Each row was made from one path, in order. Every step used is in the known rows, and no mark comes twice. Write each row's path.
Known rows:
zutudun-toli-gesa-gebuz-nekir-laza: [  0.2  18.6 -37.0 -15.2 -14.2  -0.4  -5.7 -20.7  45.8   0.1  26.1 -14.0
  28.3  13.2 -19.6   8.6  -6.6  15.0 -12.8  15.0 -43.8 -43.7]
zutudun-toli-gesa-gebuz: [ 20.1  -2.2   0.0 -11.0 -18.7   9.1  21.8 -11.0  41.0 -19.1  -6.1  -9.4
  25.7 -27.6  -2.1  11.3  28.9  -4.5  -6.4  22.7   8.6   6.9]
gebuz-gesa-toli: [ -0.3  -7.7   2.7  -3.9 -21.8  11.6 -16.5  24.2  58.5 -18.5  -5.0 -28.5
  17.5   3.7  25.2  13.3  -1.4  -1.6  17.0  19.1   3.0  35.9]
zutudun-toli-laza-nekir: [ 20.1  14.6   1.3 -34.5  26.8  20.6 -33.3 -30.5  31.4   7.2  27.7  -0.6
   5.3  17.5  17.4   4.0  25.5 -16.9  28.3   7.2 -11.1  12.7]
sodug-gebuz: [-23.7 -14.7  -1.8  23.4   7.4  19.8  25.3 -28.0  17.5  29.7  26.7  27.1
  10.2 -26.5  -4.9  16.7 -15.3 -17.4 -27.7  15.8  -6.7  -3.7]
giken-gebuz-toli-gesa: [-14.7   5.9 -52.7  -8.4   1.5 -11.9 -21.7   5.2  38.5 -41.4  12.8  25.5
   6.8 -28.9  -9.4 -27.0   7.0  -0.8  18.4   1.8  25.3  24.2]
gesa-gebuz-giken: [ 18.9  33.1  -7.7  21.0 -13.3   2.0 -20.1 -23.9  -6.2  -5.3 -39.4   4.1
  39.1  17.2  18.0  10.4  11.1 -13.6 -21.5  19.4  16.8 -21.1]
zutudun-toli-laza-nekir-gebuz: [-26.3  23.2 -13.6  -7.3  48.5  25.7  -6.4 -62.4  38.6  18.9  41.1   6.0
   9.9 -11.9  -2.0  26.3  -1.3 -26.9  -3.4   6.5  -5.1  16.3]
gesa-gebuz-sodug: [  4.4  33.1   4.0   7.3 -23.8  27.0 -10.1 -34.0  11.6   3.2 -19.7   9.1
  23.5  31.1   9.3  -1.3  24.2 -10.8 -20.7  21.6 -25.8 -45.0]
laza-nekir-gebuz-toli: [-37.5  26.4 -29.0 -21.2  35.2   9.5 -37.3 -30.8  24.4   1.3  47.9  44.0
  15.7 -12.4   3.8  15.5 -41.4 -14.5   7.1  15.0  -5.7  25.1]
laza-nekir: [ 23.9   7.8  -4.4 -26.0  11.7   9.8 -35.6  -9.6  -3.6  13.8  41.1  16.6
  -4.3  -7.1   9.1  -2.5  -7.3  -2.0  39.0  28.1 -11.7   8.3]
gesa-gebuz: [ 25.5   6.5  24.2   3.0 -20.0  17.9  15.1  -8.8   8.3  -0.6 -13.2 -10.5
  17.6 -21.9   8.7  11.7   2.1   2.6 -15.7  25.1  -5.5 -27.3]
gebuz-toli-gesa: [-13.2   3.3 -43.0 -19.2   9.0 -14.5 -24.0  20.1  15.5 -37.4  11.5  19.8
   4.5   0.8  -2.1 -14.6   6.4   5.2  18.8  -7.6  14.3  38.6]
giken-gebuz-gesa-toli-zutudun: [  2.3  26.8   8.7  26.6 -15.6   5.0   8.1  15.8  67.5 -24.1   2.2 -41.7
   1.3  -6.0   3.6   2.7  44.7 -31.7  26.5  -3.9   6.7  20.9]
gesa-toli-zutudun: [ -4.7  31.1  27.3   0.5   1.7   1.9  24.4   7.7  23.9 -17.2  -2.4 -38.2
  -9.9   8.2   5.1   9.8  29.5 -34.9  17.5  -8.8  -9.9  23.8]
laza-nekir-gebuz: [-23.2  17.7 -17.8  -1.9  35.6  18.6  -7.0 -46.2  10.2  23.9  50.8  19.0
   0.5 -29.7  -7.7  20.7 -26.7 -16.0   3.5  23.3  -5.9  12.5]
sodug-gebuz-giken: [-20.5  16.0 -28.6  39.3   8.8   3.4 -13.0 -37.2   0.8  18.3  -7.3  33.8
  33.6  12.2   8.1  14.5  -3.3 -30.0 -30.7  11.9  15.6  -2.7]
toli-gesa: [  1.5  -6.2 -30.8  -2.2   3.8 -11.0   1.9  14.8   3.3 -22.3   6.5  -2.6
  -7.4  -9.2  -9.5 -11.5  22.2   7.0  17.1  -5.1  16.0  27.8]
nekir-gebuz: [-43.2  11.0 -14.9  19.8  26.8   9.3  20.8 -38.0  12.0  12.6  17.2   5.9
   4.5 -24.8 -15.7  24.2 -20.5 -14.0 -26.4   0.6   3.6   5.4]
gebuz-sodug: [-15.1  27.4 -14.8   4.2  -7.9  13.6 -20.9 -27.3   4.4   2.7  -8.7  17.4
   9.7  48.0   3.0 -10.6  21.8 -13.3  -9.6   1.9 -22.1 -23.9]
laza-nekir-gebuz-gesa-toli: [-14.9   4.1  -8.8  -4.6   2.2  23.5 -20.6  -5.5  64.9  -2.2  27.3 -16.4
  17.2 -14.5  20.2  27.2 -17.9 -12.3  19.6  32.9  -0.1  44.9]
toli-gesa-gebuz: [ 26.5   2.0  -1.2   0.2 -17.0   9.4  16.7   2.4  11.0 -19.0  -9.4 -12.8
  11.5 -29.2   0.6   1.9  20.6   8.9  -2.0  20.5   7.4  -5.0]
zutudun-toli-gesa: [ -7.2 -10.3 -29.1 -16.7   2.5 -11.2   8.5  -1.8  40.0 -22.7  10.1   2.0
  10.3  -7.5 -11.1   0.1  31.7  -9.0  10.9  -1.5  16.8  42.3]
nekir-laza: [-13.4  -6.8 -21.3   2.8   8.7 -11.8   4.3 -22.9  16.3  11.2  16.0 -22.8
 -17.1   4.0 -27.7   7.9 -24.9  22.2   3.2  -1.1 -35.4 -25.2]
zutudun-toli: [ -9.1  -5.3   2.2 -17.6  -2.3  -1.5   6.9 -20.8  46.0  -1.1   5.1   6.5
  23.0   2.3  -3.3  15.4  12.6 -19.3  -6.0   4.8   1.2  18.6]

Which path is each row?
[  4.3  24.4 -21.7  -4.5 -14.1   5.2 -10.4 -18.8  22.1  12.3  21.5 -15.1
  21.1  16.9 -13.5   7.1 -24.9  21.0 -17.9  15.3 -51.7 -66.8] : gesa-gebuz-nekir-laza
[-27.4  53.4  -8.4   3.7  35.8   1.6  -9.1 -15.2  22.7  -5.2  42.9  12.3
  -0.3   3.4  -8.6  14.0  11.8 -37.6  18.5 -14.9  -9.6  23.8] : laza-nekir-gebuz-toli-zutudun
[ 18.6  32.6 -20.3 -19.6 -28.4  13.9 -14.3   5.2  31.7 -12.9  13.5  10.4
  55.9  10.5   9.5  -0.7  20.2  -6.3 -19.3  19.4  -9.6 -25.4] : zutudun-toli-gesa-gebuz-nekir
[  5.2  20.9 -38.5  -5.2 -12.5  -0.6 -10.0 -10.8  22.4   1.2  24.2 -16.4
  18.1  11.5 -17.5   1.5 -13.5  25.1  -9.7  12.9 -44.5 -52.8] : toli-gesa-gebuz-nekir-laza
[-22.8  47.5 -31.1   7.6  38.5  15.2 -38.7 -57.2  11.1   1.6  -2.6   4.8
  24.9  20.5  21.5  21.1  -7.4 -35.4  -7.3  14.4  13.6  18.6] : gesa-toli-laza-nekir-gebuz-giken
[-21.7  25.6 -15.7   1.5  49.4  27.3 -10.8 -52.1  13.6  19.2  38.0   3.2
  -1.9 -12.7   0.5  19.5  -7.2 -17.0  -1.0   4.3  -5.9   6.7] : toli-laza-nekir-gebuz
[-10.4   9.9 -26.6  20.1  20.0  22.6 -29.9 -21.6  76.4   9.3  39.2  -6.2
  25.3   5.8   4.7  28.5  23.1 -11.7  11.4   0.9   8.0  27.2] : zutudun-toli-laza-nekir-gebuz-gesa
[-17.7  29.7 -27.3  18.6 -17.2  16.7 -19.8 -44.8  31.7  -2.1  -7.1  23.4
  11.7  12.8  -5.5 -27.2  23.9 -21.1  -8.2  14.7  -7.9 -41.5] : giken-gebuz-sodug
[-37.1   1.2 -16.6  -1.8  12.6  11.4 -11.9 -15.7  29.3   6.3  28.9  50.2
  23.0  -9.8   6.5  11.0 -32.5 -16.4 -19.0   9.5  -6.6  11.5] : sodug-gebuz-toli
[-20.1  42.3 -40.9  19.2  30.9   2.6 -38.4 -52.3  -4.7  14.0  12.3  27.3
  26.2  10.1   4.6  18.2 -12.4 -29.4  -5.6  18.8  17.5  11.0] : laza-nekir-gebuz-giken
[ 27.3  18.4  -0.5 -21.5  27.8  20.8 -37.4 -17.7   3.1   7.6  25.8  -4.1
  -9.0  15.2  19.0  -5.6  16.6  -3.7  33.3   3.7 -12.5  -0.4] : toli-laza-nekir
[-34.6  41.4 -29.2   3.7  20.7  27.4 -27.6 -63.1  13.4  22.0  32.2  31.9
  10.6  24.6  -2.9   6.9   0.7 -26.6  -4.8  20.4 -26.8 -13.0] : laza-nekir-gebuz-sodug
[  1.3  19.2   3.6 -18.3  -9.6   9.0 -20.6  -1.1  22.5 -17.9  -3.8  20.7
  29.3  -5.2  16.8   6.1 -17.4  -0.4  -9.1  17.1  -5.8  -7.0] : gesa-gebuz-toli
[ -0.2  36.1 -32.6   2.8 -22.5   9.6 -28.4  -4.6  26.4  -2.8  20.2  24.0
  37.4  -3.5   2.1 -26.4  -0.5 -10.8 -13.3  13.3  -2.6 -49.5] : giken-gebuz-nekir
[ 15.4   5.9   0.7 -11.1  19.0  39.2 -36.9 -16.7  48.5  12.4  35.6  -8.2
   8.2   4.1  32.0  12.2   8.7 -13.2  29.7  23.5 -13.6  21.1] : sodug-gebuz-gesa-toli-laza-nekir
[ -9.6  18.2  15.9  29.5  -5.3  13.3  20.6  13.6  58.9  -4.9  14.8 -32.2
   5.4   3.7   6.4  22.0  35.9 -35.6  13.0  -3.7  -6.3  31.6] : sodug-gebuz-gesa-toli-zutudun
[  3.7  25.8  17.1  17.6 -10.4   3.3   7.7  27.4  51.0 -21.1   0.7 -45.0
   0.9  16.5   8.7  13.2  43.7 -26.9  26.2 -12.7  -2.6  32.7] : gebuz-gesa-toli-zutudun
[-18.5  31.5   9.4  27.3   3.4   8.6  17.7   8.4  56.4 -14.4  10.3 -41.5
   3.2   4.3   0.9  24.9  33.8 -33.7  13.3 -12.3  -0.9  35.9] : nekir-gebuz-gesa-toli-zutudun
[ 19.6  29.2 -27.1  19.6 -11.3  -4.2 -19.4 -13.9  -4.2 -20.6 -35.5   3.0
  33.5  10.9  11.3   2.2  25.2  -8.4 -10.8  16.4  27.5  -3.2] : toli-gesa-gebuz-giken
[-52.7  21.6 -26.6  -4.2  27.7   3.0 -16.0 -23.9  24.7  -8.1  21.3  33.4
  19.3  -8.4  -2.5  16.7 -36.8 -13.1 -18.1  -3.0   1.4  18.8] : nekir-gebuz-toli
[-49.9  35.3 -26.5  20.2  13.3  21.5  -5.1 -56.2  15.3  12.4   4.9  21.2
  13.4  28.5  -9.6   8.0   5.0 -25.0 -29.6   2.3 -20.1 -18.8] : nekir-gebuz-sodug
[-38.0  29.0 -17.4   1.1  42.4  16.1 -16.7 -29.0  26.8 -15.3  -2.7   2.3
  11.1  20.2  10.4   9.3   0.6 -12.6 -22.5 -33.0   0.0   4.9] : nekir-gebuz-toli-laza
[ 27.8  29.8   2.0 -33.7  22.0  27.5 -50.4 -18.7  17.3  -2.9  22.7   9.4
  10.4  11.1  29.1  -1.6   5.2  -3.8  26.6  13.7 -16.0  -4.1] : gesa-gebuz-toli-laza-nekir
[  3.8   7.2  -1.6  10.7  -2.9  24.5 -17.0  -2.2  70.9 -25.9 -22.5 -43.5
   9.7   7.0  27.3  -2.7  29.5  -8.5   5.5  -7.7  10.7   6.6] : giken-gebuz-gesa-toli-laza
[-28.0  -5.7 -43.6  -3.3  13.8  -1.9  -7.6   2.5  27.8 -17.7  29.0  37.1
  11.2 -17.2  -4.9  -3.9  -3.8  -5.6   1.5   1.7   9.7  36.8] : sodug-gebuz-toli-gesa
[ 14.4  27.3 -26.0  10.1 -12.0  -5.5 -16.0 -24.4  19.3 -20.6 -33.2   5.1
  45.4  12.2  10.6   9.3  32.2 -18.8 -14.0  18.8  28.3   6.4] : zutudun-toli-gesa-gebuz-giken
[  4.0  47.2  18.2   6.6  -0.3   1.7   5.3   8.3  21.7 -21.3   1.8  -5.8
  10.2   9.5   1.3   8.0  31.0 -25.5   6.0 -13.9  -8.9  -1.5] : gesa-gebuz-toli-zutudun
[-26.0  24.8  -6.7 -11.1  45.9  32.7  -7.7 -52.8  27.2  11.5  33.2  -7.0
   0.2 -16.8  11.2  24.2 -17.6 -23.4   2.0  15.5  -9.2  19.0] : gesa-toli-laza-nekir-gebuz
